Each row was made from one small tree. The marks that hang from a mark follow it in brackets, in alphabetical order. Every link used is in the known rows. Write each row's tree.
(in the rows, 128 means zero)
Known rows:
N[X Z]: [166 141 132 124 136 148 106 126 149 154 162 113 147 157 126 149 126 139
 131 124 138 170]
Z[B[Y] N[X]]: [107 140 122 122 112 133 165 182 138  77  53  94  95 179 167 111 147 146
  98 159 140 162]
P[F M]: [113 116 117 128 156 109 148 137 112 136 175 117  88 128 146 185 133 109
 145 115 137 125]
Z[N]: [ 94 111  98 143 145 149 163 128 134 126 102  94 101 182 161 113 121 140
 140 126 120 149]
Z[B]: [ 91  97 108 140 159  91 169 142 115 140  93  95  70 127 133 115 130 137
 158 127 118 149]
D[A]: [128  77  72 143 146 112 176 113 106 125 131  92 117 147 135  93 133 136
 161 140 179 158]
N[M X Z[B]]: [190 118 168 106 105 132 112 181 166 143 108 129 100 152 129 146 126 134
 108 146 100 155]
N[M X]: [162 114 113 120 105 141 115 154 139 133 169 113 115 187 125 139 118 137
 125 167 140 138]
D[A[N]]: [108  61  84 157 131 114 191  99  95 130 103 118 108 167  99 101 156 144
 177 154 182 168]
A[D N[M Z]]: [125  80 151 151  91 151 167 139 154 176 123 169  86 176  89 166 146 160
 148 138  92 165]
M[N[X Z] P[F]]: [187 131 187 151  37 147  88 148  94 146 185 155 167 159 131 171 148 109
  92 132 135 124]
Z[B N[M[P]]]: [122  81 144 152  51 127 136 164 135 115  51 116  54 177 175 106 131 136
 112 145  83  91]
M[P]: [104  96  91 174  99 108 116  94  98 143 154  96  98 145 129 121 132 140
 158 125 133 103]
M[N P]: [107  81 104 181  43 122 130 125  61 143 155 124 117 159 137 100 149 128
 135 139 129  98]
Z[B[Y]]: [ 75 110  77 138 144  82 172 169 115 105  79  82  57 118 113 119 152 144
 143 151 122 148]
P[F M[N[X Z]]]: [184 136 181 112  81 155 116 173 107 142 191 167 159 153 159 187 151  98
  87 122 139 145]
P[F M[N[Z[B]]]]: [142 107 185 120 101 112 157 194 102 145 113 159  93 109 159 170 156  95
 104 108  94 136]
M[N[X Z] P]: [176 116 155 159  20 152  86 134  92 151 169 146 165 169 140 122 151 126
 102 132 135 121]
M[N[X]]: [136 111 117 143  82 144 140 146  83 137 168 128 153 185 140 110 139 129
 118 152 159 150]
Y[B]: [111 107  92 159 147  96 147 141  94 139  99  69  97 126 124 134  93 140
 155 131 127 132]
P[F M[N[Z]]]: [150 114 158 126  98 138 137 172 100 151 168 153 121 131 147 181 151  98
 107 112 109 134]
A[D N[M]]: [ 93  67 126 161  92 135 187 130 126 159 129 158  74 189  99 147 144 161
 161 155 115 150]
Z[B[Y] N[M]]: [ 99 102 104 121  99 130 171 212 151  80  32  97  42 171 148 114 145 145
 102 173  86 133]
N[M]: [127  88  87 133 121 128 136 152 135 139 148 100  80 163 112 133 119 139
 145 154 112 126]
P[F M[N]]: [116 101 131 134 101 123 159 164  74 135 175 142 108 143 154 163 149 100
 121 128 134 119]

Write each row's tree:
[175  99 137 135 109 144 149 109 125 138 117 144 158 176 106 124 155 143
 143 149 184 193] | D[A[N[X Z]]]
[177 111 154 141  77 131  80 152 147 149 164 128  93 137 104 194 127 118
 120 134  88  99] | N[M[P[F]] Z]
[140  75 112 148 128 129 168 107 122 146  96 131 123 153  91 118 157 143
 166 139 157 182] | D[A[N[Z]]]
[213 133 180 129  58 147  59 155 153 142 185 141 128 160 114 199 128 117
  99 145 118 111] | N[M[P[F]] X Z]
[169  61 119 132  95 141 154 139 139 142  97 142 106 169  85 125 153 143
 146 161 136 163] | D[A[N[M Z]]]
[171 123 143 132  81 160 118 154 108 151 162 139 168 172 132 128 142 127
 106 135 135 165] | M[N[X Z]]
[131  92 155 127  85 118 157 178  98 151  96 149  92 120 166 122 158 114
 114 109  92 134] | P[M[N[Z[B]]]]
[118 101 127 164  29 105 129 181  85 117  80 124  90 117 121 110 179 131
 104 142  95 114] | M[N[Z[B[Y]]] P]
[152 108 162 163  54 133 107 146  91 154 164 144 132 137 121 163 148 109
 113 119 106 112] | M[N[Z] P[F]]
[171 103 183 135  78 105 100 173 146 144 108 133  65 117 117 182 133 114
 115 131  72 104] | N[M[P[F]] Z[B]]
[167 114 181 116  68 132 136 181 103 145 120 159 127 144 180 127 158 112
  93 121 122 145] | P[M[N[X Z[B]]]]
[178  65 127 159  19 133 124 113 102 116 129 148 126 202 112 109 158 143
 134 186 186 119] | D[A[N[M[P] X]]]
[138  89 126 138 105 144 127 145 149 157 114 140  86 169  68 158 145 145
 146 151  88 150] | A[N[M Z]]
[164  54 148 126  95 115 175 162 139 135  41 148  75 148  97 115 159 141
 142 158 119 167] | D[A[N[M Z[B]]]]
[141 110 123 131  67 144 137 150  77 132 180 146 143 177 176 120 149 118
 110 141 162 128] | P[M[N[X]]]
[139  99 125 134  87 144 129 141 128 136 140 143 105 206  90 146 142 148
 139 179 140 148] | A[N[M X]]
[143 147 126 118 124 114 127 176 147 111  95 102 105 129 117 141 152 144
 110 144 127 173] | N[X Z[B[Y]]]
[159  90 154 144  64 109 101 159 143 149  93 123  66 128 125 135 135 133
 125 130  72 103] | N[M[P] Z[B]]
[171  71 117 132  77 142 157 136 118 117 122 144 125 204 105 114 148 143
 139 188 188 161] | D[A[N[M X]]]
[146 131 141 124  69 129 140 205 107 112  95 131 125 144 125 120 171 132
  85 157 124 166] | M[N[X Z[B[Y]]]]
[196 113 178 132  44 124  79 162 149 143 114 135 101 151 136 140 133 133
 104 142 100 111] | N[M[P] X Z[B]]
[ 95  92 146 163 126 138 180 103 135 180 124 156 105 162  99 158 152 160
 165 114 112 184] | A[D N[Z]]
[108 123 105 127 139 100 147 176 142 119  74  91  72 107 105 137 153 143
 131 133 100 162] | N[Z[B[Y]]]
[133  85 159 166  42 112 129 153  87 154  92 138 103 126 139 106 156 125
 118 118  91 114] | M[N[Z[B]] P]
[145  97 127 153  79 115 103 146 120 134 170 119  82 150 112 176 124 120
 131 149 112  88] | N[M[P[F]]]
[133  73 164 177  35 143 132 115 136 175 131 175  88 175 100 160 155 159
 144 134  90 122] | A[D N[M[P] Z]]
[110 107 116 135  86 115 161 204 101 118  74 118  92 121 114 116 171 133
 106 144  95 156] | M[N[Z[B[Y]]]]
[162 116 173 126  84 135 138 177 108 147 108 145 137 152 145 115 148 125
 102 133 120 167] | M[N[X Z[B]]]
